Each row was made from one walk, in order. Every step used is in the known rows, and no mark comes twice. Write each row's walk.
In the rows, zero is written as 128.
Known rows:
s > f > z: [113 172 131  99 115 101 120 116 159 135 133  70 108 101  98 123 131 145
 192 178 103 133 119 141 115 143 141 164 115 142 129  70 145 160 184  98
 112  99 107 148 113  63]
t > w > g > q: [123 111 125  72 119 156 124 117 171 177  89 128 129  99 124  95 119 130
 171 144 115 145 148 129 124 144 108 148 130 142 128  70 142 158 169 102
 110 105 104 150  71  91]
q > g > w > t: [108 125 124  73  97 133 122 119 167 157  98 136 142 109 133 101 115 124
 159 170 107 133 121 139 126 129 133 139 133 125 138  95 121 163 153 105
 118 122 119 163  81  88]
t > z: [152 157 138 102 127  90 131 101 159 136 116 107 136 105 104 131 117 137
 173 170 113 134 115 130 120 137 124 158 131 151 114 102 127 159 178  86
 105 121 131 143 107  64]
j > z: [140 160 131  96 141 105 110  81 163 134 119  94 129 108 108 123 114 143
 160 182 103 125 105 131 130 157 106 167 143 139 113  90 138 159 162 100
 117  96 114 147 105  70]
f > z > e: [125 175 135 116 120 113 106 102 170 125 128  95 121 100 115 122 107 140
 184 179  87 140 117 137 124 146 138 169 120 136 119  90 148 145 175 112
 113 104 120 135 106  56]
k > z: [137 166 130  94 109 132 104  89 147 135 132  80 144 113 107 123 124 134
 178 179 106 127 121 130 112 145 131 170 135 139 114  86 119 153 157  91
 113 134 111 140 102  53]
x > m: [153 157 131  91 118  96 113 101 172 143 130  80 134 105 101 107 106 138
 164 170 111 134 122 127 132 143 111 178 144 142 108  77 107 146 154 122
 104 152 127 154 114  64]
z > j: [142 166 136 101 125 112 116  85 155 136 122 102 138 109 100 116 135 147
 172 187  97 131 112 128 128 150 119 164 129 134 114  92 139 145 171 100
 107 117 124 144  96  64]
f > s: [120 152 137  95 123 117 113 108 158 148 128  87 120 119 109 119 123 139
 165 168 123 115 127 141 120 146 128 163 127 132 116  66 123 157 161 109
 106 125 117 165 108  75]
e > z > f > s > y > x: [ 66 191 125  81 108 149 104 126 186 135 136  69  81 125  95 109  87 148
 175 149 128 117 131 149 121 153 129 161 131 124 148  57 125 149 182 123
 100 123  95 203 113  41]
g > w: [136 146 133  80 125 119 121  97 169 157 115 107 137 111 119 115 127 132
 161 172 104 126 113 139 129 144 125 159 134 123 124  84 130 151 158 108
 115 126 117 156 100  82]
x > p: [153 156 133  84 117 112 117 107 173 144 125  81 140 109 103 106 107 137
 160 167 111 129 117 122 134 144 119 174 147 137 113  79 106 143 150 119
 110 152 124 157 108  63]
e > z > d > a: [143 199 123 110 127 119  99  70 156 103 122 101 122  94 106 129 121 167
 167 208  87 158 108 121 123 157 120 169 137 132  95  76 155 165 179  85
 115  80 103 138  74  63]
s > y > x > p: [133 164 127  69 105 120 120 139 185 145 130  58 120 118  85  98 100 128
 155 147 119 113 110 138 139 140 121 176 161 139 132  74  91 132 155 139
 106 173 115 196 118  41]
c > g > w > t > z > j: [116 162 112  88 118 136 143 132 171 132  82 161 144  88 116 104 112 138
 184 173  96 149 119 136 132 136 147 136 117 136 135 119 140 167 186  84
 101  96 121 167  70  98]
c > b: [130 144 139  91 118  98 123  99 135 157 124 109 145 134 111 116 135 137
 170 168 100 125 115 138 123 158 116 155 148 142 123  56 125 161 176 103
 110 134 115 163 109  85]
y > s: [133 148 137  93 107 118 118 112 160 156 132  85 126 123  95 116 125 135
 169 167 118 129 119 146 123 146 124 158 131 142 118  79 106 157 168 101
 105 131 118 165 111  63]
w > t > z: [141 156 126  99 114  91 136 116 159 135 106 123 142  90 113 122  95 131
 172 165 125 138 118 134 112 125 126 152 130 156 128 109 120 177 179  83
 107 130 135 131 101  76]
f > z > d: [142 178 130 113 134  98 114  99 169 120 127  92 134 101  99 128 118 155
 183 189  82 151 109 121 125 144 135 167 124 133 115  77 147 156 179  95
 109  97 117 134  89  61]
c > g > q: [114 125 133  84 112 118 120 111 167 154 109 119 136 134 113 101 134 138
 167 164  99 134 133 125 129 160 127 147 132 147 125  65 128 153 164 105
 111  97 106 182 100  88]
g > w > t > z > d > a: [152 187 107  96 142 124 131 106 164 112  83 134 141  75 111 116  93 147
 168 199  92 167 102 130 118 128 140 147 123 135 118 111 149 183 182  87
 107  98 122 143  59 100]
g > w > t: [126 145 122  77 110 120 124 111 169 156 105 124 143  97 128 106 104 126
 160 167 117 129 115 143 121 133 128 152 133 127 137  94 125 169 159 104
 117 134 122 145  95  95]
m > x > p: [152 165 131  73 119 115 125 120 187 153 119  67 139 104 102  93  97 133
 154 163 107 136 122 123 143 140 117 176 155 144 108  90  89 144 147 146
 117 172 121 172 102  54]
j > z > t: [137 166 128 105 145 111 108  78 149 134 114  95 116 111 112 122  90 153
 167 177 108 138 103 119 124 156  98 164 146 136 110  85 120 177 157  93
 107  76 117 145 101  76]
k > z > d > a: [155 201 118 106 134 144  94  74 139 103 120  77 142 104  96 123 122 155
 177 214  80 154 108 119 108 149 135 172 132 133  97  83 140 160 164  90
 114 107 105 139  73  60]
a > j > z: [142 178 122 104 148 105  96  78 155 118 112  88 135 109 107 113 109 147
 158 190  87 124  92 128 132 167 101 169 147 140 109  87 155 152 162  96
 129  83 109 155 113  71]
c > g > w: [120 138 130  79 123 129 121 112 169 155 103 125 138 125 122 105 133 135
 164 167  95 130 118 141 134 155 132 151 135 122 126  76 126 149 160 107
 114 108 109 177 102  93]
f > s > y > x: [ 99 160 130  79 112 126 116 138 171 149 132  64 100 129  92 110 115 132
 160 147 131 100 119 158 124 142 130 165 140 135 136  60 107 145 166 128
 102 145 108 204 117  53]
j > z > d > a: [158 195 118 108 166 118 101  64 154 102 105  91 129 101  97 123 112 165
 158 217  75 152  92 122 126 162 110 169 140 133  95  88 159 167 169  99
 117  69 108 145  75  78]
s > y: [127 151 135  92 119 103 118 106 160 143 127  78 116 123 103 114 125 134
 164 166 117 112 110 140 123 145 123 165 139 136 131  66 129 153 168 109
 108 140 117 169 125  62]
a > j > z > d: [149 188 118 112 156 114  95  74 160 108 110  96 141 107  97 116 108 159
 164 209  69 141  87 120 137 167 104 166 139 133 100  90 165 159 170  96
 124  68 108 152  94  73]
m > x: [144 157 138  82 124 103 124 103 170 155 119  81 136 112 109 106 115 135
 157 169 106 132 119 134 131 143 114 166 147 144 113  90 106 152 160 131
 120 149 120 158 107  59]
d > z: [140 161 129  95 137 101 107  83 155 127 124  92 136 108 112 121 109 149
 152 182 106 121 104 127 120 161 105 167 142 148 119  93 135 153 163 102
 120 106 115 146 104  75]
s > f > z > d > a: [131 208 119 112 139 114 110 100 152 101 120  67 106  92  87 121 126 167
 190 212  76 160 105 131 112 147 145 166 112 136 112  67 167 167 192  97
 111  72 101 146  82  71]
e > z: [124 164 136  98 102 105 109  85 163 134 135 103 124 103 117 130 125 145
 169 173 114 131 122 132 125 152 116 167 139 136 112  80 135 159 173  87
 115 108 110 140 104  55]
s > y > x > k > z > d > a > j: [146 231  91  91 124 159  87 116 161  87 117  39 124 102  77  85  99 152
 172 202  75 137  99 136 118 154 138 186 162 136 115  75 136 136 158 120
 113 133  93 195  77  27]
s > f > z > d > a > j: [132 226 110 119 147 114  95 100 144  87 114  61 113  92  86 111 122 172
 186 221  61 159  92 127 114 157 140 167 116 138 108  63 183 159 192  93
 124  58  94 154  91  71]
t > w: [147 149 135  92 137 118 120 104 158 157 103 112 134 108 119 117 108 134
 161 155 116 133 125 135 118 144 106 163 140 131 122  86 131 156 165 105
 112 125 116 136 103  71]
a > j > z > f: [126 195 121 104 163 122  91  71 164 117 107  84 129 122 103 102  82 155
 166 191  80 135  97 122 126 175  99 163 135 130 123  84 161 148 168 108
 124  82 110 157 118  70]
s > f > z > d: [121 183 127 107 124 109 119 111 164 124 131  77 113  96  88 125 130 158
 197 196  83 150 114 133 119 142 145 162 108 134 120  74 156 166 194  98
 107  85 107 144  94  65]
k > x > p: [162 159 131  83 119 116 133 116 193 150 124  71 137 106 103  98  93 144
 156 165 112 131 119 121 147 143 124 169 155 144 111  76  89 139 147 142
 111 173 119 173 117  54]
t > w > g: [136 127 130  82 127 145 120 111 161 168  92 120 130  98 124 105 117 133
 170 148 116 140 135 139 121 144 103 159 138 131 122  77 134 155 170 101
 112 121 113 132  87  81]

Which walk is each row?
[127 173 125  98 129 109 129 109 169 134 100 119 137 102 108 111  69 141
 180 165 118 148 122 128 106 133 125 146 120 144 144 107 129 174 185  95
 102 130 136 133 106  76]
w > t > z > f
[102 157 118  95 125 155 122 135 152 156  96  98  89  83 116 106  96 149
 206 150 114 161 138 137 109 137 121 155 118 133 132  61 135 179 187  89
 101  70  98 134  80  83]
s > f > z > t > w > g
[163 159 127  88 118  99 129 109 192 149 130  71 131 102 101  99  92 146
 162 168 112 136 124 126 144 141 116 172 151 150 106  73  89 141 152 146
 106 173 122 170 123  57]
k > x > m
[144 218 114 118 135 118  83  69 148  87 116  94 128  95 105 119 115 171
 165 217  73 158  95 118 125 167 115 170 140 133  91  74 171 158 179  82
 127  66  97 147  82  63]
e > z > d > a > j
[ 95 180 118  71 121 147 114 144 195 146 125  51  90 128  87  79  80 142
 170 147 126 110 136 156 121 149 134 171 142 123 154  61 110 137 161 152
  89 166 112 216 110  40]
z > f > s > y > x > k
[105 168 136  94 138 133 105  99 166 147 122  84 115 131 104 108  95 149
 172 168 115 126 131 135 113 154 126 158 116 122 132  64 130 154 168 120
 101 126 118 167 113  75]
z > f > s
[132 174 132 105 111 114 108  81 167 124 132 111 129  99 107 133 124 157
 175 192  96 149 116 123 129 151 119 164 134 129 104  83 145 165 180  87
 111  92 109 137  84  57]
e > z > d
[148 208 110 117 168 116  84  65 130  97  98  78 115 106 110 109  81 165
 157 203  85 148  82 115 119 171  92 170 154 140  97  74 145 169 155  89
 125  49 105 155  98  83]
d > a > j > z > t
[142 210 115 120 159 132  77  67 149  91 101  87 120 101 111 106  94 153
 157 216  64 141  87 133 128 175 108 173 139 138  95  96 176 148 164 112
 132  63 106 156 102  74]
d > a > j > z > e
[152 205  98 104 150 124 117 105 158  97  78 128 147  75 110 106  88 150
 166 208  77 165  89 125 120 137 135 149 127 136 114 107 165 176 181  83
 120  84 117 150  65 101]
g > w > t > z > d > a > j
[138 184 118 113 153 112  93  76 142 119 109  90 123 112 111 111  84 156
 166 187  92 138  90 117 126 165  92 165 150 138 106  81 134 169 157  89
 120  63 111 153 107  78]
a > j > z > t
[144 175 115  96 109 144 105  99 150 134 127  73 128 104 109 103  90 143
 188 175 114 140 131 122 108 142 128 177 152 136 115  82  95 166 142  98
  96 134 116 148  84  46]
x > k > z > t
[109 139 124  91  99 148 130 128 177 140  87 159 134  91 132 110  95 123
 176 176  96 149 126 142 128 120 148 132 115 133 132 131 137 166 173 104
 108 107 128 162  72  82]
q > g > w > t > z > e
[125 177 130  95 156 123 105  73 172 132 113  90 124 121 103 113  87 152
 168 183  95 136 110 126 124 165 104 162 131 128 127  88 146 156 168 111
 112  96 116 149 111  70]
j > z > f
[ 61 154 112  77 116 165 133 153 184 140  87 122  97 113 116  95  76 133
 181 156 122 133 136 145 118 122 158 124 104 122 166  87 137 173 177 109
  91 120 114 214  83  88]
q > g > w > t > z > f > s > y
[101 189 124 103 103 135 124 132 161 131 139  68  98  97  73 114 139 152
 210 187  97 144 120 147 124 144 155 155  97 142 129  83 143 157 200  93
  97  88 102 171  91  53]
y > s > f > z > j
[ 95 225 103 105 177 149  80  91 157  91 101  50  84 123  94  91  75 163
 162 195  91 124  97 135 118 176 119 164 127 126 130  51 176 155 170 117
 116  74  91 207 112  78]
d > a > j > z > f > s > y
[ 88 171 131  92 135 139 109 114 169 142 124  67  94 137  98 100  94 146
 174 162 122 114 127 143 114 151 133 157 115 120 146  50 136 154 171 125
  96 135 112 193 123  69]
z > f > s > y
[133 162 128 110 109 113 126 116 166 129 104 134 134  86 119 118  84 128
 180 173 110 143 120 141 115 127 133 152 120 150 123 125 134 173 183 100
 106 122 137 129  99  73]
w > t > z > e
[145 155 132  99 142 125 116 101 146 158  99 113 122 109 122 115  84 144
 168 153 121 146 123 124 112 141  98 160 144 128 120  79 112 173 160  98
 102 105 118 134  97  78]
z > t > w
[141 162 115  92 125 120 141 117 176 134  93 144 149  80 112 119  96 138
 177 182 100 156 111 131 124 122 140 143 120 133 127 117 139 184 183  87
 104 111 128 141  69  94]
g > w > t > z > d
[138 171 121  99 129 160 105  99 136 146 107  99 129 105 119 118  83 139
 183 159 116 149 131 121 103 138 114 164 140 129 118  85 106 175 155  86
 102 109 105 131  87  64]
k > z > t > w
[118 145 116  82 115 122 142 137 172 145  84 153 143  96 126 107 103 128
 174 159 110 144 121 141 124 133 143 138 128 140 137 106 124 174 177  87
 107 108 120 166  89 102]
c > g > w > t > z
[125 158 121  95 111 134 132 121 178 138  94 147 135  79 127 113  85 123
 178 173 105 146 118 147 122 125 143 145 115 135 130 130 140 172 179 103
 107 118 130 142  86  88]
g > w > t > z > e
[170 211 116 122 161 102 107  84 144  89  97  98 140  97  92 121 109 163
 168 213  72 161  88 116 120 152 122 162 132 147  92  94 164 158 184  82
 116  80 118 149  84  73]
t > z > d > a > j
[122 169 133 108 107 111 106  84 150 135 131 105 111 104 121 128  99 154
 177 170 119 144 119 121 119 150 108 163 144 134 111  74 115 176 167  80
 107  87 111 139  99  62]
e > z > t
[136 174 137 102 143 106 126  94 169 134 110 103 130 117 100 120  90 148
 180 171 105 145 120 123 114 145 122 152 120 141 130  98 135 156 184  98
 101 122 132 145 110  64]
t > z > f
[162 203 119 115 154 111  91  73 142 100 107  85 141 111  97 109 117 164
 158 217  69 150  88 120 121 162 114 169 139 134  95  73 161 152 169  98
 126  89 112 149  92  76]
z > d > a > j
[131 163 108  99 159 159  98  97 148 141  76 115 117  91 125  96  76 150
 173 162  98 152 111 123 126 161  80 159 149 132 112  77 144 172 164  87
 118  53 100 141  80  91]
a > j > z > t > w > g
[105 180 133 111 111 124 111 115 165 128 131  81 101  96 103 118 118 143
 198 187  88 139 121 148 118 144 148 164 105 136 125  87 158 155 190 114
 111  92 109 146 111  59]
s > f > z > e
[145 213  99  82 118 160 102 118 167 102 122  46 117 102  78  95 104 149
 174 192  91 138 113 139 115 144 144 184 159 135 119  80 120 143 158 123
 101 147  98 187  69  26]
s > y > x > k > z > d > a
[115 149 118  86 106 140 140 124 169 134  86 156 141  86 117 110 116 134
 180 180  97 149 120 129 132 122 146 131 115 135 134 128 141 164 177  85
 102 102 125 165  55  81]
q > g > w > t > z > j
[123 181 132 104 106 120 109  80 161 122 133 111 124  94 107 126 132 154
 180 187 101 138 120 125 133 154 120 165 130 133 111  93 150 152 182  84
 109  95 110 141  85  51]
e > z > j
[116 132 122  81 103 126 139 128 169 145  88 148 141  95 127 113 106 125
 169 166 111 143 123 134 125 118 141 132 125 139 136 116 125 170 169  87
 108 114 126 164  74  86]
q > g > w > t > z
[150 203 114 109 164 109  86  68 143  96 102  78 129 104 106 110 106 155
 150 207  80 134  84 126 125 172 101 173 150 142 100  81 164 152 160  95
 133  70 103 157 102  77]
d > a > j > z
